Known rows, with every way that one mark hangs from another
Q_432[Q_658[Q_568[Q_329[Q_977]] Q_981]]: [ 24.6   4.1   9.7  26.3   1.9   2.8  19.8  11.3  30.1 -13.4   0.7  37.1
  -5.5 -25.1  24.0   9.4 -29.1 -14.6  35.3  11.4]
Q_614[Q_568[Q_329]]: [ 13.5  25.0 -13.9  34.5 -17.5  28.0   7.8  -0.7  23.9  -8.2  24.5   2.3
   5.7   3.7 -27.0  -1.9  -3.8  20.3  26.2   2.2]
Q_614[Q_568[Q_329 Q_432[Q_658[Q_981]]]]: [  6.3  21.5   6.3  26.0 -14.1  36.0  13.5  -9.8  37.2 -12.0   9.3  -7.6
  13.0 -11.5 -24.2  25.3 -12.1  -2.1  36.5   8.1]
Q_981[Q_658[Q_432 Q_568]]: [ 50.5  25.1  13.4  38.4  -2.0 -29.5   0.6  59.1 -32.9  -0.1 -19.1  45.3
  -8.9  10.1   2.0 -15.7 -45.8 -12.0   8.2  -0.2]
Q_54[Q_568[Q_658]]: [ 28.6  13.7 -13.0  17.3  -6.8 -32.4  15.7  62.0 -18.8  -6.3  28.8  12.3
   5.1  32.3 -34.5   3.5  -5.4 -19.2  20.0  -7.8]
Q_568[Q_658[Q_432]]: [ 14.9  25.7  -6.4  23.3   3.2 -19.3  19.1  31.2   5.5  -1.7   0.9 -32.9
   0.7  20.5 -10.9 -17.7 -14.2  -0.3   5.1  -0.4]
Q_568[Q_432]: [ 28.4  16.2 -21.7  18.1   6.3  -3.8  26.1  -8.3 -31.1 -14.8  -8.6  15.2
  -0.5   1.7 -20.8   5.0  -7.1  -8.9  15.7 -11.6]
Q_948[Q_568[Q_329]]: [ 18.9  20.1 -18.9  30.1 -14.3 -30.3  23.5 -21.8  36.0  -8.1  41.5  44.7
  -0.1 -10.9   3.5   9.8  12.1   9.5  33.0   5.2]
Q_568[Q_329[Q_977] Q_432 Q_658]: [-26.2  31.4 -16.2  21.9 -12.2  19.5  46.6 -20.9   1.4  -8.8   5.1 -30.5
  23.3   6.7 -16.8  27.7  -1.7 -10.1   6.0  14.1]
Q_658[Q_432 Q_568 Q_981]: [ 63.7   8.0  24.6  19.2   2.2 -35.2   1.8  48.0   0.9  -0.5 -20.3  33.6
  -6.4  -8.1  52.8 -16.4 -50.7  -7.7  22.9   1.2]
Q_658[Q_432]: [ 45.1  15.7 -13.2  30.0   2.1 -21.1   9.6  21.6 -23.3  -6.8  -3.8   1.6
 -14.2  21.1  12.7 -42.2 -17.2  16.7  15.8 -12.5]
Q_948[Q_568[Q_329[Q_977] Q_432 Q_658]]: [ -8.5  28.5  -7.2  21.9 -17.8 -16.8  39.8 -17.6  32.4 -10.7  28.0  19.7
  15.4  -1.9  -5.4  42.3  14.6 -16.0  23.0  12.5]
Q_977[Q_329]: [ 46.0   2.1 -31.7  30.2   6.1   6.0  16.7  11.7 -10.8 -11.3   8.3  52.6
   4.6   2.5 -30.6 -17.3 -13.4  58.1  26.2 -25.0]
Q_568[Q_329 Q_658[Q_432]]: [-10.3  31.6 -11.2  27.8  -9.5  -5.4  23.5   1.2  32.6   3.1  19.4 -55.7
  15.6   7.4  -0.7 -15.0 -14.4  13.7  11.4  14.0]
Q_568[Q_329 Q_432 Q_658[Q_981]]: [-13.4  28.0   1.1  15.9  -6.6  -1.7  38.0 -29.3  34.5   4.4   2.0 -37.2
  27.9 -18.4 -11.7  36.2 -17.5  -9.9  14.7  20.8]
Q_54[Q_568[Q_329[Q_977] Q_432[Q_658]]]: [ 16.7   8.5 -12.1  21.3 -16.0  -1.6  25.4  25.7 -27.8 -18.2  25.3  23.9
   9.5  20.9 -14.5  15.9  -5.2 -19.8  36.0  -3.3]
Q_948[Q_568]: [ 36.8  15.7 -16.1  26.9  -5.5 -40.0  20.8  -0.5  17.5 -11.2  29.0  59.4
 -10.4  -1.6  -3.4   8.6  12.6  -0.4  29.0  -5.1]
Q_432[Q_658[Q_568[Q_329]]]: [ 15.0   9.4  -5.1  23.1   5.3   8.1  14.9  15.2  30.9 -19.8  12.0  14.7
  -1.8 -21.0   5.9  -2.0 -24.4 -15.0  36.0   5.0]
Q_614[Q_568[Q_658[Q_432]]]: [ 15.4  29.5   4.1  26.8 -10.5  14.2   5.6  39.4  22.9  -6.0   7.4 -25.2
   5.0  21.6 -32.2  -1.6  -9.6   1.5  15.3  -0.5]
Q_329[Q_977]: [ 33.8  11.7 -30.9  38.4  -2.7   2.0  31.4   6.7 -53.2 -16.2  -1.9  56.9
 -21.3  27.9  -1.3 -15.2   5.6  13.8   5.0 -11.3]
Q_568[Q_329 Q_432]: [  3.4  22.4 -25.8  23.2  -6.4   9.7  30.4 -38.8  -3.4 -10.4   9.6  -8.2
  14.5 -11.0 -10.1   7.2  -8.0   6.0  22.1   3.1]

Rows
[ -0.2  13.5  -5.4  28.2  -8.2  22.3  40.2 -38.1   2.2 -14.2  -3.0  11.3
   6.7 -13.1   8.9  23.9 -10.5  -5.0  28.8  11.2]  Q_568[Q_329[Q_977] Q_432[Q_658[Q_981]]]
[ 18.4   9.4 -11.0  16.8 -12.0  -9.5  18.9  24.1 -11.9 -14.9  29.5   9.8
  13.5  10.7 -20.4  14.5  -9.9 -20.2  40.1  -3.2]  Q_54[Q_568[Q_329 Q_432[Q_658]]]
[ -6.1  32.6  -6.4  29.6 -17.5  27.8  12.7  10.0  43.8  -4.0  25.4 -27.0
  15.9   6.0 -38.0  10.4  -3.6   9.2  19.0  10.2]  Q_614[Q_568[Q_329 Q_658]]
[  5.7  19.4 -10.7  12.8 -15.1 -16.3  24.0  32.4  -7.3  -7.0  31.3 -12.6
  24.8  19.5 -31.5  22.7  -7.8 -23.3  25.3   1.9]  Q_54[Q_568[Q_329 Q_432 Q_658]]
[  2.2  14.9  -3.4  22.2  -2.2  11.6  30.9 -40.2  26.0  -9.8   3.2  -8.4
  11.9 -27.1   0.0  21.1 -17.5  -4.6  35.6  11.6]  Q_568[Q_329 Q_432[Q_658[Q_981]]]
[  1.9  28.9   4.5  29.3 -17.6  19.8  13.3   5.2  50.4   2.1  19.1 -18.3
  15.5  -1.7 -28.2  18.2 -10.0   9.3  20.4  14.7]  Q_614[Q_568[Q_329 Q_658[Q_981]]]
[ -4.5  31.2   9.9  21.6 -17.2  26.7  18.9  -2.5  44.5  -1.9   9.2 -27.4
  24.2  -5.3 -32.7  35.5 -11.6  -6.2  21.9  14.3]  Q_614[Q_568[Q_329 Q_432 Q_658[Q_981]]]
[ 44.6  11.2  21.0  27.1 -10.5 -18.1  11.8  28.5   4.1  -0.6 -12.0  32.4
  -0.1  -7.4  65.8 -12.9 -46.8   2.4  22.8  11.6]  Q_658[Q_432 Q_568[Q_329[Q_977]] Q_981]
[ -0.9  22.9  -2.5  30.3 -18.3  48.5  20.0  -6.8  16.0 -19.0   9.2  -1.0
   9.8   3.7 -24.9  21.8  -2.5  -1.7  31.3   4.8]  Q_614[Q_568[Q_329[Q_977] Q_432[Q_658]]]
[ 31.9  26.7   0.2  40.2  -5.8 -18.0   8.4  31.9 -17.1   0.1  -3.0  53.1
  -1.4  -5.9 -11.1   0.2 -37.0  -7.8   9.8   7.7]  Q_981[Q_658[Q_568[Q_329]]]
[ 37.5  27.9  11.4  40.5  -8.2 -23.7   2.9  44.2 -18.6   2.1 -10.5  32.3
  -2.0   3.5   7.2 -15.4 -45.8  -5.8  11.8   7.0]  Q_981[Q_658[Q_432 Q_568[Q_329]]]
[ 11.2  17.7 -16.4  20.6 -15.3 -21.9  18.3  40.8   0.5  -3.4  42.1  -3.1
  16.0  23.7 -26.7   5.4  -5.8  -9.6  24.1   2.1]  Q_54[Q_568[Q_329 Q_658]]
[  0.9  26.0   5.0  17.7 -13.9 -32.0  34.1 -24.1  56.2  -1.7  25.9  14.6
  18.6 -19.7  -1.7  47.6   3.5 -15.7  29.0  17.1]  Q_948[Q_568[Q_329 Q_432 Q_658[Q_981]]]
[ 27.4   8.9   0.4  17.1   9.8  -2.0  26.5 -10.7  -1.3 -14.5 -15.3  14.5
  -2.9 -14.3 -10.4  19.6 -16.5 -20.1  28.7  -3.1]  Q_568[Q_432[Q_658[Q_981]]]
[ 31.2  10.7  10.0  18.3  -7.1  -3.7  26.1   2.4   0.1  -7.2 -13.0  50.1
   9.9 -24.1  34.9  26.6 -35.8 -17.3  22.3  12.6]  Q_658[Q_568[Q_329[Q_977] Q_432] Q_981]
[-11.9  34.3  -0.9  21.5 -17.1  34.3  18.2   0.9  36.0  -7.8  14.9 -36.2
  25.1   2.1 -42.9  27.7  -5.4  -5.8  20.6   9.4]  Q_614[Q_568[Q_329 Q_432 Q_658]]
[  5.8  30.4   1.5  18.3  -8.2  24.6  14.8  22.3  17.5 -11.6   1.8 -20.2
  14.6  11.2 -49.6  26.7  -5.2 -14.9  16.2  -0.4]  Q_614[Q_568[Q_432 Q_658]]
[ 17.1  18.7 -11.5  13.9  -2.3   5.3  18.6   9.0  -0.3 -16.7   4.0  18.0
  15.5 -18.9   8.4   8.9 -28.5 -17.9  24.0   3.1]  Q_658[Q_568[Q_329 Q_432]]
[ -1.0  27.3 -11.3  25.5 -14.5 -31.1  28.5 -11.1  56.2  -3.8  42.7  15.1
  10.3  -8.5  -7.1  22.5  11.7  -1.5  26.3  13.1]  Q_948[Q_568[Q_329 Q_658]]
[ -6.9  29.3  -6.3  17.4 -13.7 -24.2  33.2 -19.5  48.8  -7.6  31.7   5.0
  19.3 -11.8 -11.9  39.7   9.4 -16.5  27.2  12.7]  Q_948[Q_568[Q_329 Q_432 Q_658]]
[ 18.6  19.8   1.3  22.5  -5.4  32.5   9.7  13.6  13.4 -19.1   0.3   2.1
   3.5   2.4 -38.5  18.3  -7.4 -13.0  31.0  -5.6]  Q_614[Q_568[Q_432[Q_658]]]
[  0.5  28.1   3.8  33.8 -21.7  27.1  19.7   6.8  34.7  -1.2  15.3  -4.1
  11.6   8.6 -21.1  20.1  -4.2  10.5  16.1  14.4]  Q_614[Q_568[Q_329[Q_977] Q_658[Q_981]]]
[ 37.4   9.1   4.9  25.9  -7.2 -10.2  20.5  10.3   6.5  -3.6  -1.5  59.8
   1.2 -20.6  39.3   9.3 -34.2  -0.4  20.6  12.4]  Q_658[Q_568[Q_329[Q_977]] Q_981]
[ 46.6  12.2  22.0  22.6  -6.9 -26.2   5.2  26.5  19.7   2.4  -8.1  17.8
   3.8 -17.0  59.9 -15.4 -51.5   1.5  27.5  11.5]  Q_658[Q_432 Q_568[Q_329] Q_981]
